Known rows, with every way that one mark hangs from another:
S[L[D F[K]]]: [ -0.6   0.2  -0.7  -5.7  13.5   7.2 -31.1  21.3  20.2  -9.4  -4.4  -4.1
  -4.5   8.5 -20.3   0.8  12.7 -11.2 -23.5  33.0   7.0  24.5 -27.3  25.7]
H[M[L] X]: [ -0.9   6.8   1.4  20.1 -28.0 -17.6   9.8 -11.9  12.4 -20.8  15.9 -12.2
 -20.0  17.4   6.5  -4.6  15.9 -17.9  54.5 -38.1   4.0   6.5   7.6 -23.9]
L[M]: [ 15.6   6.1  -4.9 -12.3  -9.6   2.9  -6.6  -1.1 -32.2 -13.0 -15.2  15.9
   3.2 -25.9   2.2   2.2  15.7  -6.0 -17.0  -3.0 -35.5  12.2  -7.9  -3.4]
X[H[M[L]]]: [ 19.5   0.2  -9.6  20.8 -43.0 -12.1  14.0 -11.4  -7.0 -44.3  12.4  12.1
  -3.0  -3.5  -8.7  11.9  12.7 -26.4  37.2 -39.6  10.3  13.2   8.9  -4.0]
X[H]: [ 34.3  -2.4 -24.4   4.8 -32.8  -4.6  -0.9   4.0 -43.7 -47.0  -2.1  24.0
   3.9 -23.8 -12.5  18.1  16.4 -27.8   7.3 -28.4 -17.0  16.0  -7.5  11.2]
M[H]: [ 11.9  11.7 -27.8  10.9 -20.7  -6.2   0.2  11.2 -23.7   3.6 -14.4  12.3
 -11.7 -25.3  -4.4   4.5  10.5  -8.9  20.3 -25.7 -11.6  27.7  -2.9  -8.6]
D[E]: [ 31.4   3.8 -29.8   4.3 -13.4  10.4  -4.9 -10.3 -35.6 -24.6   3.7  21.3
  -7.9 -15.2   0.0  -9.6  38.5 -11.3  -8.3 -22.9 -59.3  36.1  -7.7 -11.2]
H[M[L[F Z]] X]: [-11.8   1.8  14.4  12.1   3.4   1.9  18.6 -16.6  24.7  -0.7  13.8 -23.6
 -17.2  30.6  13.9  -9.5 -17.1  -4.4  42.5  -8.7  26.8 -20.4   7.8 -23.7]
H[M[L[F[K]]] X]: [-17.0   4.5  11.0  18.6 -16.2 -14.0 -13.2   3.4  42.0  -5.5  31.3 -27.0
 -20.3  46.3  -5.7  -9.7  14.1 -17.3  38.8 -22.3   7.9  11.6 -14.8 -22.7]
H[M[L[D[E]]] X]: [  2.6  -2.1   4.3  25.4 -16.2  -4.1  16.0 -21.9  17.0  -6.6  25.7 -12.7
 -12.1  29.1   8.8  -9.4  18.9  -3.2  37.2 -29.4  -2.7   1.3  22.4 -17.5]
X[H[M[L[D]]]]: [  8.3  -6.0  -2.5  22.0 -33.6 -11.1  20.6  -8.9   3.1 -37.4  15.9  11.0
   5.7   3.3  -8.8  17.0  -3.6 -18.3  35.0 -28.5  33.6  -3.4  20.0  15.8]
F[L[Z]]: [ 14.0   6.7 -12.4 -11.7   1.8 -20.7 -17.4 -11.1  -8.2 -16.7   7.2   8.8
 -13.6 -17.3   1.2  -4.6  -2.9 -11.8 -10.8 -14.3 -10.7   0.3  -4.7 -20.0]
H[M[L[D]] X]: [-12.1   1.3  10.9  21.3 -20.0 -16.1  15.5 -10.4  22.7 -13.5  19.2 -13.2
 -12.0  24.1   6.3   1.4   0.2  -9.8  52.7 -27.2  27.8 -10.3  17.3  -4.0]
T[L[D F[K]]]: [-15.7  -4.9  -1.3  -7.0  19.7  -9.0 -36.0  22.8  24.1  -7.2  28.8   3.4
  -9.5  29.9  -6.9   4.5   9.0 -13.0 -12.1  -1.8  -4.6  -1.6 -17.7   8.8]
M[L[D[E] Z]]: [  7.6  -6.7 -10.1   1.3   6.3   8.8  25.3 -35.3  -1.9 -18.8   4.2  20.9
  -1.8  -6.4   7.2 -11.4  -8.1  21.8  -0.8   1.1 -10.0  -6.2  12.5  -8.5]
Z[L[M]]: [ 14.5   0.7 -12.4 -18.7 -13.1   9.0  19.5  -1.6 -31.0  -9.1  -5.8   6.0
  19.8 -22.5   4.9   3.9  18.0   6.9 -12.1   5.2 -35.0  11.8   1.0  10.5]
S[L[D]]: [ 15.4   3.0  -9.6  -4.2   1.4   2.6  -8.2   5.9  -9.3 -25.9 -21.9  12.0
  -5.0 -20.7  -7.6   6.4  13.9 -12.7  -9.8  19.0   2.8  19.1  -4.4  24.0]
M[H L[D[E]]]: [ -1.3  -0.8 -19.1  26.7 -14.8  -1.2  20.5 -13.3  -0.2   5.0  -2.1  16.3
  -3.7  -8.1  -5.0 -12.2   7.6  19.4  19.5 -24.2  -5.7  21.0  12.8 -12.1]
S[L[D[E] F]]: [ 15.6  -3.0  -7.1   6.2  17.9  29.8  -8.6   1.4  -8.8  -6.8  -9.1   4.6
   0.2   0.8  -9.2 -12.1  24.4  -4.3 -28.5  25.7 -19.2  27.7  -8.3  20.4]
Z[L[D M]]: [  2.8  -4.5  -4.1 -18.1  -2.6  10.3  26.5   1.0 -20.3  -0.8  -1.5   5.7
  28.9 -16.0   5.8   9.8   2.1  14.1 -16.1  17.0 -10.8  -4.7  10.7  31.8]
T[L[D Z]]: [  3.4  -3.8  -6.4 -18.5  25.1  -8.8  -4.7  -5.0  -1.0 -13.1   5.9  14.7
 -12.0  -4.6  17.3  11.3 -16.4  -2.3  -3.0   1.1   4.6 -33.1  11.1   1.6]
X[H[M[L[F]]]]: [  6.8  -3.3  -2.0  24.1 -29.4   2.6  13.2  -3.5   0.8 -34.2  16.8   5.2
   2.4  13.5 -12.2   3.5   3.8 -24.6  31.3 -28.2  18.4  11.5   1.0   3.4]
F[K L[D M]]: [ -3.5   2.9  10.7 -14.1  -1.6 -30.2 -44.2   8.0  16.7   6.0  16.0  -0.6
   2.1  -0.8 -12.7   0.1   8.4  -5.0 -38.4  -1.4 -11.2   4.6 -12.7  -4.2]
T[L]: [ 14.3   3.7 -17.0  -7.6  -3.2 -14.4 -19.7   5.5 -15.9 -30.5   8.2  19.4
 -18.5  -6.4   7.3   4.7  25.3 -20.6   6.3 -28.4 -33.9   7.8  -6.7 -13.1]
S[L[F[K] M[H]]]: [  1.9   9.6   5.3  -5.9   7.4   4.7 -33.5  27.3  12.3  37.4 -32.4 -17.4
  -7.0 -10.7 -16.8  -1.7  12.0   0.7 -28.0  33.2  -1.8  32.2 -22.9 -14.2]
H[M[L[F]] X]: [-12.7   3.3  10.7  24.6 -14.7  -2.8   9.9  -4.3  20.4  -9.6  20.6 -19.4
 -14.8  33.6   4.8 -11.4   8.7 -16.5  47.9 -28.4  12.9   4.4  -1.6 -15.5]
Z[L[D F M]]: [-10.5  -8.5   3.3 -14.3  10.2  25.7  25.3   9.0 -12.6   9.4   3.9  -2.7
  34.9   2.0   1.8   1.8  -4.7  16.7 -22.0  25.6  -3.6  -6.5   2.6  38.3]

Rows:
[  7.2  -1.0   3.9  14.2  -1.5   3.4   2.0  -0.5 -17.5  46.5 -13.6 -14.5
   1.4  -1.9  11.7  -0.7   8.8  15.0   0.8  -9.9 -16.6  -5.3  18.0 -18.6]
L[D[E] M[H[X]]]
[  5.5   7.7   1.6   6.5 -14.8 -10.7  -2.9   9.7 -20.9  30.1 -24.4 -14.5
  -7.6 -14.2   9.0   4.2   5.9   1.8  16.7 -17.0 -11.3   0.0   3.1 -27.9]
L[M[H[X]]]
[ 15.6  -7.8   7.0 -22.9  35.2   7.6  -7.0 -21.1 -11.7  15.3   1.3  11.6
  -1.0  -5.6  24.5   0.9  -2.9  15.7 -36.8  13.3 -31.1 -34.3  20.2 -19.5]
T[L[D[E] M Z]]
[ -3.8   0.5  13.8 -26.6  17.3 -25.9 -35.6  -4.0  21.0  16.3  10.0  -4.2
   0.5  -5.4  -3.7   1.9 -18.0   7.0 -43.0  17.9   3.4 -19.5  -2.4 -13.0]
F[K L[D M Z]]
[ -8.5  -1.5  -5.9  -1.5   8.2   9.8  18.4 -17.2   1.0 -24.7  -1.8  14.4
  -4.0   0.0   2.1 -12.8 -18.8   9.5   8.9   4.3   5.3  -3.9 -11.3  -9.0]
M[L[F Z]]
[ -8.5  -2.8  10.4  -7.1  12.3  19.4  -2.4   7.5 -15.0   4.9  -6.3   7.7
  16.7  -1.0  -2.0   0.3  -7.8   3.3 -26.8  17.3  -5.2  -5.9  -6.7  25.1]
L[D F M]
[  8.9  -7.7   1.2   7.8 -15.6  -7.6  28.8 -21.2   7.8 -26.1  10.3   9.4
   3.5  -1.5  -0.7  19.7 -30.7  -6.9  30.7  -9.8  49.8 -28.2  27.3   9.4]
X[H[M[L[D Z]]]]
[ 21.2  -3.0 -18.6  -7.8  13.9  16.4   9.6 -21.7 -20.2  -5.8   3.6  17.4
  -0.4 -14.0   7.9  -2.7  -2.3   7.6 -16.5   6.8 -23.6  -5.5  11.5   3.6]
L[D[E] Z]
[ -2.3   1.1 -10.2  -7.9   9.6 -10.8 -42.2  21.0  14.4 -13.9  24.5   4.7
 -17.8  22.0  -6.4  -1.7  24.2 -20.9  -8.1 -14.1 -29.9  14.2 -28.5 -12.4]
T[L[F[K]]]
[ -7.2  -5.1  13.8 -19.0  31.1  23.6   6.4  -3.8  -9.3  15.5 -11.0   3.4
  15.0  -6.4   7.0   2.1 -33.7  14.3 -32.4  36.7   8.8 -31.2   1.3  17.1]
L[D F M Z]
[-12.8   3.0  17.3  10.6  -4.7 -32.1 -19.3  10.6   4.8  45.1  -6.5 -25.2
  -2.6   0.8   5.1   2.1  -6.6   4.2   5.5 -19.1  18.1 -17.0  12.0 -22.0]
F[L[D M[H[X]]]]
[-11.1  -2.2   1.8   2.9  -4.1  11.1  24.5  17.2 -11.7  46.5 -10.1 -32.7
  16.7   6.3  10.2  -1.2   2.0  16.2  14.3   2.2  -1.6  -1.5   4.9  -5.3]
Z[L[F M[H[X]]]]
[-13.0  -8.0   3.6 -20.1   9.4  14.7   3.3  17.0  10.2  15.6  15.9 -10.8
  29.1  13.3  -7.7   3.2   0.7  15.3 -31.5  30.8  -8.1   1.1  -9.6  32.4]
Z[L[D F[K] M]]
[-12.3   4.1   9.6   3.9  -1.2  -7.6 -23.8  25.6   7.4  47.1  -7.7 -31.1
  -6.8  13.4  -3.2  -1.0   4.1   2.0   2.2  -2.4  -7.4   4.9 -17.8 -25.9]
L[F[K] M[H[X]]]
[ 17.0  -8.4 -11.1 -13.0  -0.5  22.7  25.6 -10.8 -25.2   7.0   4.7   6.6
  27.8 -10.1   8.2  -3.5  21.7  20.4 -28.7  13.2 -41.5   7.6  15.4  17.3]
Z[L[D[E] M]]
[-19.5   0.7   7.7  19.4  -4.9   7.9  15.8  -4.1  25.4 -11.5  21.4   0.8
  -1.5  24.9  -5.7  -6.3  -7.5  -6.3  26.1 -10.3  27.6   2.5   7.6  17.7]
H[M[L[D F]]]
[ -7.6   5.1  -9.7  25.4 -27.9 -23.3  14.3  -2.0   0.0  -1.6  -9.9  -6.9
 -18.0  -0.8   4.0  -3.8   4.7   4.7  55.2 -38.9   8.1  10.0   0.9 -33.4]
M[H[X] L]
[-20.1   5.0 -13.6  17.5 -15.7 -10.0  -6.2  12.1  23.8   6.0   3.8   0.6
 -12.2   9.0 -19.4 -12.0   3.1   5.2  20.3 -15.9   5.6  30.7 -22.2 -17.0]
M[H L[F[K]]]
[-20.0   1.9  -2.2  30.4 -14.7  -7.4  13.3   6.0   7.1   8.2  -6.0 -14.7
 -12.1  14.8   0.0 -12.0  -2.5   6.4  47.5 -29.1  15.9   6.8  -7.9 -24.8]
M[H[X] L[F]]
[  1.0   0.2  14.7 -22.0  18.1 -15.5 -13.4 -12.3  -1.2   9.7  -2.9   3.8
   4.9 -15.9   6.6   0.9 -24.4   8.0 -34.1  11.8   7.9 -28.6  10.5  -6.8]
F[L[D M Z]]
[-22.5  -6.8   2.1  -5.7  16.9   0.6   4.2  -7.0  34.1 -12.1  15.3   5.2
  -0.6  17.2  -8.9  -5.4 -28.3  15.2  -1.3  20.5  24.3 -11.4 -14.8   6.3]
M[L[D F[K] Z]]
[ -2.9   4.9  -2.2   2.6  -4.4  -0.8   4.5  10.2 -17.0  29.6 -22.7   7.0
   6.6 -24.6   0.8  10.0 -12.1  10.2  -5.5   0.6   5.7  -1.6  11.2   6.1]
L[D M[H]]
[  9.5   5.4   9.6 -16.7  10.4   8.3 -38.8  16.6   7.0   2.5 -19.6  -6.8
  -3.2  -3.9 -14.1  -4.3  21.2  -7.6 -42.6  40.4 -22.3  29.3 -32.4  -2.6]
S[L[F[K] M]]
[-22.1  -5.5  -1.4  12.8  -1.5   7.4  14.7  -2.2   6.8 -25.9   7.7  15.9
   6.4  11.4  -8.6  -8.2  -9.2   5.7  11.7  -4.1  14.0   4.1  -8.5  20.2]
M[L[D F]]
[  3.1  -0.4  -0.9  -0.7  14.7  17.3  -9.0  13.7  -1.4 -14.9 -16.7   4.4
  -0.1  -4.0 -10.5  -0.8   6.4  -9.4 -16.5  27.5  10.9  17.2 -13.8  32.0]
S[L[D F]]
[  6.5  -7.6   7.8 -13.8  34.4  35.4   6.4 -16.0 -16.1  24.0  -5.8   5.3
  14.7  -2.3   9.9 -10.6 -15.9  20.5 -45.1  32.4 -19.9 -20.3   7.5   4.8]
L[D[E] F M Z]
[  1.4  -3.0  -5.2 -14.5   1.0  24.4  19.5   7.0 -23.3   3.0  -1.4  -1.0
  25.9  -4.7   2.3  -4.3  10.6  10.0 -18.5  15.2 -26.9   9.4  -8.1  18.0]
Z[L[F M]]
[-15.4  -5.6  17.4 -17.5  25.8  -4.2 -38.1  21.6  21.9  13.1  16.4  -0.9
   1.4  23.5   0.2   4.4   3.5  -1.5 -33.4  12.8 -10.0 -15.3 -13.7   3.4]
T[L[D F[K] M]]
[ -8.4  -7.3 -15.5  -2.4   3.9  21.5  28.5  12.0  -8.0 -10.0  15.5   2.2
  24.4   8.2  -2.7   1.5   1.3   4.7  -0.1   9.7   2.1   5.3  -1.5  45.4]
Z[L[D F]]
[ -8.6  -3.4   2.2   1.2  -7.8  -2.0  30.6  11.7 -10.1  43.9 -11.5 -26.0
  19.5  -3.2  13.2  11.3  -6.1  22.8  18.9   3.1  12.7 -16.2  22.6   7.4]
Z[L[D M[H[X]]]]
[  2.1   1.3  -4.3 -10.6  11.6 -18.9 -10.6  -9.9   2.7  -9.1  10.7   8.9
  -4.8 -11.1   1.6   1.2 -17.6  -3.9 -12.9  -2.9  12.9 -15.3   5.5  -0.1]
F[L[D Z]]
[-19.1  -0.9  -2.6  27.0 -19.3 -21.2  20.4  -0.4  10.8   5.3  -6.9  -8.2
  -9.6   4.7   2.9   1.5 -11.3  11.9  51.5 -26.8  30.1  -6.0  10.7 -11.0]
M[H[X] L[D]]
[  3.4  11.5  -1.5   3.1 -14.2 -26.5 -23.4   8.1  -9.5  27.3 -13.9  -2.1
  -6.5 -23.9  -3.4  -5.2   8.6  -3.2 -11.4 -24.6 -10.4  15.3  -0.3 -31.6]
F[L[M[H]]]
[  7.7   6.1   5.1  -1.5   5.2   1.7  -5.6  12.5  -7.2  30.5 -45.5  -0.6
   1.2 -32.6  -3.1   8.9  -2.5   8.2 -16.9  28.3  16.9   9.0   9.4   7.2]
S[L[D M[H]]]
[ -8.1   6.6  -0.6  17.5 -14.1   5.3   9.9  -6.4  16.1 -19.3  17.0   2.1
 -10.1  17.3  -4.9 -11.7   8.5 -15.0  29.4 -20.4   5.7  20.0  -3.4  -3.0]
H[M[L[F]]]
[ -5.5  -9.5   5.5  24.6 -20.7   4.9  19.2  -2.2  11.0 -24.9  20.9   4.0
  11.0  20.6 -13.6   9.4 -11.1 -16.3  28.9 -19.1  42.6  -6.0  10.9  25.1]
X[H[M[L[D F]]]]
[  0.7  -1.4  16.8 -10.4  21.5  22.3 -12.6  10.8  -4.4   5.2 -29.0  -1.1
  12.7  -9.3  -5.8  -0.3   0.3   2.1 -36.9  44.0   5.2   5.8  -8.7  25.1]
S[L[D F M]]
[ -7.2   1.5   8.7   8.7  -4.9  -9.4   2.4  10.5 -11.2  39.8 -19.9 -16.4
   2.3  -7.1  10.3  11.3  -9.0   8.9  13.0  -5.1  10.9 -16.6  14.3  -4.6]
L[D M[H[X]]]
[  0.9   5.2   5.4   7.6 -10.0 -13.5  19.2 -24.5  16.7 -11.9   9.6 -14.8
 -22.6  12.6  18.5  -2.2 -10.6  -6.3  49.3 -17.8  18.4 -18.9  15.5 -31.9]
H[M[L[Z]] X]
[ 12.2   5.4   6.0 -22.4   8.3 -16.8 -20.5 -13.8 -12.4   2.7  -6.6   4.2
  -2.6 -22.9   7.8  -4.9  -8.9   0.1 -31.0   1.8 -16.0 -12.6  -1.4 -27.2]
F[L[M Z]]
[  2.6  -2.9  20.1 -22.3  40.9  26.4  -2.3  -2.4  -0.8  15.1 -34.7  -4.7
   9.8 -14.7   3.9   1.4 -26.7  11.7 -43.8  64.4  20.5 -20.6  -1.4  17.3]
S[L[D F M Z]]
[ -5.7   2.6   2.8   2.1  -0.2  -3.9  25.3 -24.3  22.8 -12.5  10.0   5.6
  -9.1   0.5   7.5   2.0 -25.4   3.4  26.8  -0.1  35.9 -18.5  23.7   1.2]
H[M[L[D Z]]]
[  0.3  -2.4   9.8 -15.7  12.4  -9.0 -16.4   5.5  -8.6  -4.0   0.3  13.6
   1.7  -5.3  11.5   9.9   4.8  -1.4 -19.4  -1.2 -14.4 -21.6   8.1   2.5]
T[L[D M]]
[ 11.8   3.0  12.4 -30.0  29.5  13.3 -29.2   4.3  11.0  13.1 -26.0 -10.1
  -4.5 -10.0  -6.0  -3.5  -5.0   2.6 -48.7  58.6  -7.2   5.0 -24.0  -9.9]
S[L[F[K] M Z]]
[ -8.9  -2.5  -5.2 -13.9  23.3   8.1 -11.5   7.5  14.9   1.4  13.1   1.4
  -0.1  10.1  -8.0   3.2 -21.2   1.9 -17.5  26.3  10.3 -10.4 -14.9  18.5]
L[D F[K] Z]
